Each row comes from the steps of one walk. Every step used is in the known rows, and no mark comes twice. Write the walk behind each row, first mark first.
Known rows
nubo, kufa: |   2.2 | -27.3 | -12.2 |  24.3 | -38.0 | -29.2 |   6.1 | -19.7 |   8.6 |   2.8 |  -9.1 |  -7.1 |   5.2 | -32.9 |   2.3 |  44.2 | -19.1 |  26.3 |
lura, bivok, kufa: |  10.3 | -14.4 | -14.5 |   2.0 | -51.5 | -15.9 |   1.8 | -13.9 | -22.4 |  -9.5 |  -9.6 |  -5.3 |  -2.1 |  11.4 |  26.3 |  39.4 |   4.1 |  23.0 |
tige, lura, rutaz, kufa, bivok: |   5.6 |   3.9 | -18.6 |  25.8 |  -3.5 | -20.2 |  24.5 | -13.9 |   3.0 |   3.1 |  11.7 | -50.5 | -17.7 |  29.6 |  15.1 |  59.5 | -43.7 |  32.5 |
kufa, lura: |  -8.3 |   1.2 | -18.1 |  16.4 | -21.0 |   5.5 |  20.7 | -16.0 | -14.2 |   4.9 |   8.1 | -18.3 | -10.0 | -34.6 |  -3.0 |  30.1 | -24.3 |  47.2 |
nubo, lura, rutaz: | -36.8 | -10.3 |  -9.8 |  -0.5 | -20.6 |   4.1 |  11.3 | -10.8 |  19.9 |  23.7 | -20.1 |  -6.1 |  23.1 | -20.4 | -21.4 |  45.6 | -31.7 |  24.6 |
bivok, lura, rutaz, kufa, tige: | -38.8 | -12.0 | -37.2 |  29.2 | -13.4 |  16.8 |   3.9 |  -6.2 |  -8.9 |  17.6 | -14.2 |   2.2 |   0.9 | -38.4 |  11.3 |  50.8 | -14.8 |  -2.5 |
tige, lura, bivok, kufa: |  24.2 | -17.7 | -10.2 |  14.9 | -49.7 | -24.0 |   8.5 |  -7.2 | -24.6 |  -4.4 |   3.9 | -19.8 | -12.6 |  20.3 |  48.4 |  38.7 |   2.8 |  16.7 |
lura, rutaz, kufa: | -12.5 | -13.6 | -22.3 |  -1.6 | -15.5 |  -2.3 |  19.3 | -16.8 | -18.5 |   4.3 |   1.7 | -13.9 |   3.5 |  17.1 | -18.2 |  47.9 | -36.2 |  24.8 |
rutaz, lura, bivok: |  -7.2 |  15.1 | -15.9 | -15.7 | -46.4 | -25.8 |  16.6 |  -9.6 | -18.8 |   0.3 |   9.9 | -52.7 |   5.2 | -15.0 |   7.6 |  61.1 |   0.0 |  23.6 |
rutaz, lura, bivok, kufa: |   2.1 |   1.2 | -14.9 | -11.9 | -61.7 | -29.7 |  12.7 |  -7.1 | -27.0 |  -1.1 |  -3.4 | -16.4 |  -0.7 |  -3.2 |  32.7 |  47.1 |  11.1 |   3.3 |
rutaz, lura, bivok, kufa, tige: | -18.3 |  -5.4 | -22.3 |  22.0 | -55.2 | -20.9 |   4.3 |  -4.2 | -15.9 |  12.9 |  -6.8 | -19.2 | -11.1 | -28.1 |  35.9 |  56.1 |  26.9 |  -0.2 |
lura, bivok: |   0.9 |  -1.3 | -15.0 |  -0.2 | -35.9 | -13.6 |   5.3 | -16.0 | -12.9 | -10.2 |   2.1 | -43.5 |   4.4 |   1.0 |  -1.4 |  53.4 |  -5.7 |  42.2 |
tige, lura, bivok, kufa, rutaz: |  11.0 |  -9.3 | -18.2 |  21.6 | -41.3 | -18.7 |  14.9 |   3.3 | -18.9 |  10.0 |  -1.8 |  -2.2 | -27.3 |   5.8 |  52.4 |  45.8 |   5.5 |  21.1 |
tige, lura, rutaz, kufa: |   1.4 | -15.2 | -17.3 |  14.5 | -15.8 | -10.1 |  27.6 | -12.2 | -19.5 |   9.7 |  15.4 | -30.9 |  -5.7 |  23.0 |   0.3 |  46.3 | -36.3 |  20.8 |
lura, rutaz, kufa, tige: | -33.3 | -19.3 | -30.4 |  34.1 |  -9.9 |   3.8 |  10.8 | -14.9 |  -3.7 |  20.0 |  -3.8 | -21.5 |  -5.1 |  -7.0 | -16.0 |  55.3 | -20.1 |  21.2 |
tige, lura, rutaz: |  -0.4 | -23.9 |  -8.8 |  24.4 | -16.7 |   1.7 |  23.9 |  -6.0 | -10.5 |   2.4 |  13.0 | -14.2 |   2.5 |   5.9 | -12.2 |  42.5 | -34.4 |  22.7 |
bivok, kufa: |  14.3 | -34.8 |  -8.0 |  12.2 | -35.7 | -17.3 |   0.5 | -13.3 | -23.8 |  -3.7 |   0.8 |  28.7 |  -6.6 | -10.1 |   6.5 |  21.6 |  -8.8 |  15.4 |
bivok, lura: |  -3.9 | -10.3 | -17.2 |   7.1 | -21.9 |  -3.1 |  -1.2 |  -5.6 | -19.7 |  -8.9 |  -2.3 |  14.1 |   5.7 | -52.7 |   7.2 |  31.2 | -12.2 |   8.5 |

Write each row's walk
|  -8.9 |  28.7 | -34.1 |  -6.4 | -33.0 |  -5.4 |  24.2 | -23.9 | -20.6 |   6.6 |  -0.1 | -66.7 | -13.7 |   6.3 |  31.6 |  53.8 | -13.8 |  49.4 |	rutaz, kufa, lura, bivok
|  -6.7 |   9.7 | -27.3 |   1.4 | -17.6 |  -8.6 |  24.8 | -21.9 | -22.6 |  12.3 |  10.0 | -35.3 | -18.0 | -12.0 |  10.3 |  34.9 | -28.6 |  41.2 |	rutaz, kufa, lura
|  -2.6 | -20.3 | -20.9 |  44.4 | -11.1 | -27.9 |   6.8 | -11.0 | -11.0 |  20.2 |  23.2 | -47.6 | -27.5 | -14.9 |  14.7 |  46.3 |  -3.9 |  22.0 |	rutaz, kufa, tige, lura
| -22.7 |  21.6 | -25.1 |  -7.8 | -37.1 | -22.0 |  22.9 |   1.9 | -13.4 |  14.3 |   1.9 | -37.6 |  -9.2 | -32.6 |   7.3 |  68.0 |   3.7 |  26.8 |	kufa, rutaz, lura, bivok
| -23.4 |  -7.0 | -26.5 |  32.4 | -35.4 |  16.4 |  32.2 | -17.0 |  13.0 |  14.5 | -27.5 |  -1.4 |   5.0 | -29.0 |  10.9 |  49.7 | -41.6 |  34.5 |	nubo, kufa, lura, rutaz
|   4.6 |  -8.0 | -13.4 |  37.2 | -25.3 | -38.0 |   3.1 | -22.7 |  30.3 |   0.1 | -13.0 | -23.1 |  -7.6 | -27.0 |  17.0 |  57.6 | -22.7 |  39.6 |	nubo, kufa, bivok
|  -4.8 | -16.5 | -23.0 |  59.2 | -46.2 | -28.6 |   4.4 | -11.8 |  22.8 |  16.3 | -10.0 | -60.3 | -11.5 | -31.0 |  46.9 |  69.2 |  10.3 |  25.6 |	nubo, kufa, tige, lura, bivok
|  -3.5 |  -1.1 | -27.3 |  34.6 | -27.3 | -25.8 |   8.5 | -12.2 |  -7.9 |  13.6 |  13.4 | -79.0 | -22.5 |   6.1 |  34.4 |  62.7 |   7.3 |  29.2 |	rutaz, kufa, tige, lura, bivok
| -11.7 | -44.2 | -15.7 |  64.0 | -27.1 |   5.5 |  10.5 |   0.6 |  -8.4 |  16.5 |  -2.7 |  18.3 | -14.2 |  -6.4 |  20.0 |  37.7 | -10.4 |   3.6 |	bivok, kufa, tige, lura, rutaz
|  -3.4 |  -7.5 | -22.5 |   8.8 | -42.0 |  -9.6 |   8.0 |  -3.0 | -15.8 |   6.5 | -16.4 |  11.7 | -18.2 |  -3.4 |  31.2 |  48.6 |   5.0 |  25.9 |	lura, bivok, kufa, rutaz
| -23.2 |   2.7 | -18.2 |   0.0 | -21.6 | -23.6 |  22.9 |   2.9 | -14.7 |  20.9 |  12.4 |  -5.8 | -14.2 | -51.1 | -15.5 |  51.5 | -10.1 |  20.3 |	kufa, rutaz, lura
| -20.9 | -29.6 | -15.8 |  62.0 | -11.8 |   9.5 |  14.4 |  -3.5 |   2.0 |  15.2 |   7.6 | -17.3 |  -7.1 | -16.7 |  -9.0 |  50.1 | -19.4 |  21.9 |	kufa, tige, lura, rutaz
|   3.9 | -40.7 | -10.1 |  61.8 | -27.2 | -17.4 |  -1.5 |  -3.3 | -14.2 |  13.9 |   9.1 |   6.3 | -25.1 | -25.3 |  32.2 |  28.2 |   5.5 |   7.5 |	bivok, kufa, tige, lura
|  -9.9 |  11.4 | -29.7 |  19.4 | -52.4 |  -9.6 |  21.2 | -21.3 |  11.3 |   5.3 | -24.0 | -45.7 |  -2.3 | -26.3 |  43.8 |  57.6 | -14.9 |  46.2 |	nubo, kufa, lura, bivok
|  -1.7 |   8.3 | -18.0 |  15.4 | -11.0 | -13.9 |  -3.3 |  -9.3 |   4.0 | -11.3 |  -5.1 |  -3.8 |  -6.8 | -44.7 |  20.4 |  42.5 | -19.7 |  22.3 |	kufa, bivok, lura
|  -9.3 | -19.9 | -22.7 |  37.2 | -46.5 |  -7.0 |  -7.4 | -11.6 |  -8.5 |   3.7 | -14.9 |  -8.2 | -12.2 | -11.9 |  33.8 |  47.4 |  19.4 |  18.2 |	lura, bivok, kufa, tige
|   4.9 |   8.7 | -18.6 |   9.9 |  -7.6 | -36.5 |   6.9 | -23.0 |   0.7 |  -1.7 |  12.0 | -41.8 | -20.9 |   7.8 |   5.5 |  52.7 | -24.0 |  41.6 |	rutaz, kufa, bivok
|  -0.7 |  18.1 | -27.9 |   4.4 |  -9.3 | -25.8 |  -0.5 | -14.8 |  -4.9 |  -4.2 |  -1.1 | -21.8 | -15.0 | -25.7 |  32.5 |  48.1 | -21.1 |  18.2 |	rutaz, kufa, bivok, lura
| -10.9 |   4.0 | -23.4 |  12.4 |  -4.3 | -12.4 |  17.8 | -20.7 |   4.3 |   1.5 |  -2.2 | -30.0 |  -8.3 |  25.9 |  -5.6 |  60.4 | -42.4 |  38.5 |	lura, rutaz, kufa, bivok
| -32.1 |  -9.9 | -20.5 |  22.5 | -48.3 | -13.7 | -12.9 |  -9.6 |  17.6 |  28.5 | -33.1 | -13.0 |  -0.9 | -30.8 |  40.9 |  49.2 |  21.0 |  13.9 |	nubo, lura, bivok, kufa, tige
| -23.2 |  -0.3 | -22.1 |  18.6 | -17.6 |  32.0 |  31.8 | -13.3 |  -9.3 |   8.1 |  -7.1 |  -5.9 |   1.3 | -15.4 | -13.5 |  39.4 | -41.0 |  42.6 |	kufa, lura, rutaz
